Known rows, with every step that occurs
pamu/papo/zefa: [  4.3   4.9  -5.1  -4.8   1.2  -0.9   5.7  17.9  -7.0  -6.2   9.6  -9.3
  -5.9   2.8   5.0  -3.5  -1.3  -2.2  -0.9   5.8 -12.8  -8.8]
pamu/tolat: [ -3.9   4.2  -2.2 -15.8  -0.7   7.2   0.0   9.5  -8.6  -5.9  -9.6  11.0
  -3.1  -2.7 -10.2  -5.5 -12.3  -1.8   1.1   3.5  -4.5   6.6]
telu/papo/zefa/getu/geran/tele: [  5.2  -3.8   0.5  10.6   7.3  -0.4   4.0 -19.9   5.0   7.9   5.4   5.2
  -2.4   0.6  12.0   6.8  -1.4  -2.3  -0.9  -1.9   8.8   1.4]
papo/telu/geran/tele/getu: [-3.6 -7.1  0.3  3.2 11.0 -6.6 -4.1 -8.0 -0.6  9.1 15.0 -9.2 -0.1 -9.6
  2.6 -0.2 11.6 -5.4 -1.6  0.3  7.8  4.5]
zefa/papo: [ -2.5   1.4  -0.6  -5.1  -7.3   4.5  -2.3   6.2  -0.6   0.5 -16.5   0.4
  -1.4   5.6   0.7  -2.9  -4.7   6.6   3.4   1.4   3.0 -12.2]
papo/zefa: [  4.1   0.9  -5.2  -6.6   2.4  -1.5   2.7  15.6  -4.0  -1.5  -2.7   1.3
  -2.0  -2.5   3.0  -3.4  -5.7  -1.0  -4.4   3.0 -10.3 -18.9]
telu/geran/tele/getu/zefa: [  0.1  -3.2  -7.9   4.6  -0.4  -1.4  -5.7 -27.9   1.2   7.4  19.6  -8.3
  -0.3 -10.6   6.0   2.4   2.6  -2.6  -0.9  -2.3  -3.1  -1.8]
tolat/pesare/pamu: [  0.0   0.4  -3.3  -9.6   0.1   4.0  -2.6  53.4  -1.3 -11.1  -3.2  11.3
   4.6  -5.2 -19.1  -7.1  -2.4   5.2   5.5  -0.7  -3.8  11.3]
tele/getu/zefa/papo/telu: [ -2.7   1.4   8.2   0.5 -14.0   5.7   0.8 -13.5   3.9   8.3 -13.0  -5.0
   2.4  -2.0  -3.8  -1.6   4.3   4.2  -2.2  -2.3  -9.6   3.2]
tele/getu/zefa/papo: [  0.5   4.4  -0.9   0.1 -17.5   8.6  -0.8 -22.1   4.1   7.7 -11.7  -1.6
   0.3  -1.5   1.0  -1.7  -3.3   5.2  -0.2  -2.5 -14.6  -9.4]
tolat/pesare/pamu/papo/zefa: [  5.1   9.2  -4.2  -9.7   0.7   2.2   5.1  63.1  -4.5 -15.6  11.8  -2.9
   2.2   0.8 -13.5  -7.4   1.3  -1.4   1.3   2.3 -13.2   4.6]
getu/zefa/papo/telu: [ -4.8  -0.1  10.4  -3.0 -11.9   6.4  -0.7   2.8   0.2  -0.1 -13.2  -6.0
   1.5   2.8  -6.2  -0.8   1.2   7.9   0.4  -1.2   0.1   7.0]
papo/zefa/getu: [  2.4  -5.8  -7.1  -6.8   1.9  -1.9   2.7  12.8   3.1   0.5  -4.9  10.2
   0.0  -2.8   4.0  -1.1  -5.4  -3.0  -2.8   0.2 -11.6 -12.6]
telu/papo/zefa/getu: [ 2.5 -3.3 -1.0 -6.2  5.6 -0.5  6.1 13.0  3.0 -2.8 -9.4 13.7 -1.2 -4.0
  4.8  0.2 -4.7 -1.2 -1.2  1.5 -0.9  1.5]
pamu/papo/zefa/getu: [  2.8  -1.1  -7.3  -4.9   0.8  -1.7   5.9  15.4   0.2  -3.7   7.1   0.2
  -4.3   2.4   6.2  -1.2  -0.7  -4.1   0.6   3.1 -15.1  -2.5]
pamu/papo/telu/geran/tele: [ -5.2  -4.7   2.0   1.9  12.0  -6.3  -2.8  10.9  -7.0  -3.7  26.4 -20.2
  -4.6  -0.6   1.5   0.4  12.9  -3.0   4.3   4.1  14.8  19.0]
geran/telu/papo/zefa: [  3.5   3.1   5.5  -1.6   9.2  -6.4   5.4   8.6  -5.1  -9.4 -14.0   8.4
  -0.6   5.2   2.4   2.8  -6.2  -0.2  -3.7   1.9  11.1  -4.2]
tele/getu/geran/telu/papo: [  1.2   1.5   5.9  12.5   2.1  -2.9   0.1 -39.5  -0.1   1.6 -11.3  14.0
  -2.2   3.8   0.8   4.3  -1.8   2.9   1.9  -1.6   5.8   8.4]
geran/tele/getu/zefa/papo: [  2.4   1.8  -1.4   8.1 -13.2   8.1  -0.2 -30.3   4.7  15.1  -2.0  -9.9
  -0.5  -1.4   7.6   3.3  -0.3   3.6  -0.7  -3.8  -3.3  -9.3]
pesare/pamu/tolat: [ -3.4   7.6  -2.0 -18.0  -2.4   9.3  -0.4  32.1  -7.9 -15.6  -7.7   5.5
   2.1  -0.4 -19.4  -8.5  -8.8  -3.4   2.7   2.6  -4.4  11.8]
tolat/pesare/pamu/papo/zefa/getu: [  4.0   3.1  -6.6  -9.6   0.0   2.0   5.7  61.0   2.8 -12.7   9.5   5.3
   4.5  -0.1 -12.8  -5.2   1.6  -3.0   2.6   0.2 -15.1  10.6]
getu/geran/telu: [ -0.6  -1.6   1.8   9.0   0.6  -5.0  -4.7 -23.3  -2.7  -2.8  -6.9  10.3
  -1.3   9.2  -1.5   3.4  -5.9   4.5   2.6  -1.2   4.6  -2.8]

Rows
[ -0.6  -4.2  -9.6   3.2   7.7  -4.1  -6.1 -16.1  -0.2   8.5  15.7  -5.2
  -1.7  -9.5   7.8   0.3   4.0  -4.6   0.3   0.6   3.4  -7.9]	telu/geran/tele/getu
[ -6.5   2.0   5.6  -3.2  -9.8   0.7  -4.4 -13.5   4.1   3.2  -1.2  -7.5
   5.2  -3.2  -4.6  -2.1   7.5   0.6  -2.2  -1.8  -3.4   1.0]	tele/getu/zefa/papo/telu/geran
[-8.6  0.1  7.0 -6.8 -7.3  0.6 -6.4  2.6  0.9 -5.2 -2.5 -8.9  4.5  1.5
 -6.7 -1.7  4.0  4.1  0.0 -0.5  6.7  4.7]	getu/zefa/papo/telu/geran
[ -1.1   2.6  -4.3   4.3  -8.1   3.1  -5.8 -30.9   4.6   9.8   9.2 -12.9
   2.5  -2.6   6.6   2.4   2.8  -0.3  -0.6  -3.4   3.2 -11.4]	telu/geran/tele/getu/zefa/papo
[  4.8   5.1  -4.3  -0.4  -2.8   2.7   3.2  36.0   4.7  -9.5  14.6   6.7
   4.9   4.7 -12.1  -3.3   1.9  -2.5   3.4  -2.1 -16.6   9.8]	tolat/pesare/pamu/papo/zefa/getu/geran
[  3.2  -4.6  -6.4   6.7   2.6   1.1  -0.6 -16.4  -0.5  13.5   4.7  -2.1
  -4.4  -8.4   7.7   1.2   0.6  -1.0   0.5   0.4  -2.9  -5.8]	geran/tele/getu
[ -0.8  -0.4   8.2   8.7 -10.2   6.5   0.7 -22.3   4.3  15.6  -2.7 -13.1
   1.2  -2.3   2.5   3.0   7.2   2.4  -2.3  -3.6   1.3   3.8]	geran/tele/getu/zefa/papo/telu
[ -6.3  -2.0   6.7   1.6  -2.3   0.4  -6.0  -5.5   1.4   2.2   7.0 -17.5
   3.3   1.4  -0.7   2.4   7.1   2.5   0.2  -2.2  17.8   5.1]	getu/zefa/papo/telu/geran/tele
[  2.8  -3.2  -1.5   7.1   1.7  -7.3   0.2 -18.8   4.2  -0.4  -6.3  14.5
   2.8  10.1   3.7   5.0  -6.3  -3.2  -3.7  -2.7  -3.3 -13.4]	papo/zefa/getu/geran/telu
[  2.1  -2.9   3.2  -1.6   8.5  -6.8   5.6   6.5   2.4  -7.1 -16.7  17.4
   1.0   5.0   3.6   4.6  -5.6  -2.4  -2.8  -0.3   8.7   1.7]	geran/telu/papo/zefa/getu
[ -6.8  -2.4   5.2  -0.8   5.0  -2.7  -6.4   5.8   0.1   3.2   3.0 -13.6
   1.8   2.6   0.9   0.6   8.3   0.3   1.3   0.5  24.8  -1.1]	zefa/papo/telu/geran/tele
[ 4.2  2.3  1.2 -6.1  6.1 -0.4  6.1 15.5 -4.2 -5.4 -7.3  4.7 -3.1 -2.9
  3.9 -1.8 -5.1  0.2 -2.7  3.6  1.3 -4.2]	telu/papo/zefa
[  5.9   7.0   5.4  10.9   3.5  -4.9   5.1 -32.5   0.1   2.0  -8.2  10.0
   0.2   4.7   5.3   4.3  -2.8  -3.2  -5.3  -0.6  -0.9  -8.5]	tele/getu/geran/telu/papo/zefa
[-7.6 -6.9  2.4 -7.9  8.7 -7.1 -6.2 17.0 -3.8 -6.4  3.9 -1.1  0.4 -5.0
 -6.0 -4.2  5.1  0.0  0.9  2.9  6.5  8.0]	papo/telu/geran
[ -2.2  -6.2   6.1   9.2   3.5  -3.7  -1.1 -25.7   3.6  -4.5 -14.0  21.6
  -0.7   8.0   0.2   7.0  -4.1   4.7   5.1  -2.4  13.7  18.7]	zefa/getu/geran/telu/papo
[  4.1   5.3   6.9   7.7   6.2  -5.8   4.0 -16.0  -3.5  -6.3  -9.1   9.2
  -0.2   9.7   2.9   4.6  -5.7   0.4  -2.9   0.4   9.0  -4.7]	getu/geran/telu/papo/zefa
[  3.6   1.8  -7.1  -6.8  -1.2   1.1   5.6  38.0   1.6 -13.3   9.6  -5.0
   0.6   4.6  -3.7  -4.5   2.9  -5.4   1.9   3.1 -15.7   2.9]	pesare/pamu/papo/zefa/getu
[  3.5  -3.9  -5.0   9.1  -5.3   4.2   0.1 -28.2   0.8  12.6   9.1  -5.7
  -3.2  -9.8   7.1   3.5  -0.8   0.9  -0.3  -2.4  -9.6   0.6]	geran/tele/getu/zefa
[ -5.0  -0.7   3.5   2.5   3.0  -1.8  -5.1 -10.4   3.4  11.5   3.6 -13.3
   2.7  -1.5   2.7   0.0  11.3  -2.8  -1.1  -0.9  14.7  -4.7]	zefa/papo/telu/geran/tele/getu
[  1.7  -4.1  -3.2  12.3   2.1   1.0  -3.9 -24.6  -1.9   8.6   9.5  -1.9
  -5.0   1.5   6.6   3.5  -2.2   3.0   3.7  -0.8   6.1  -2.5]	getu/geran/tele
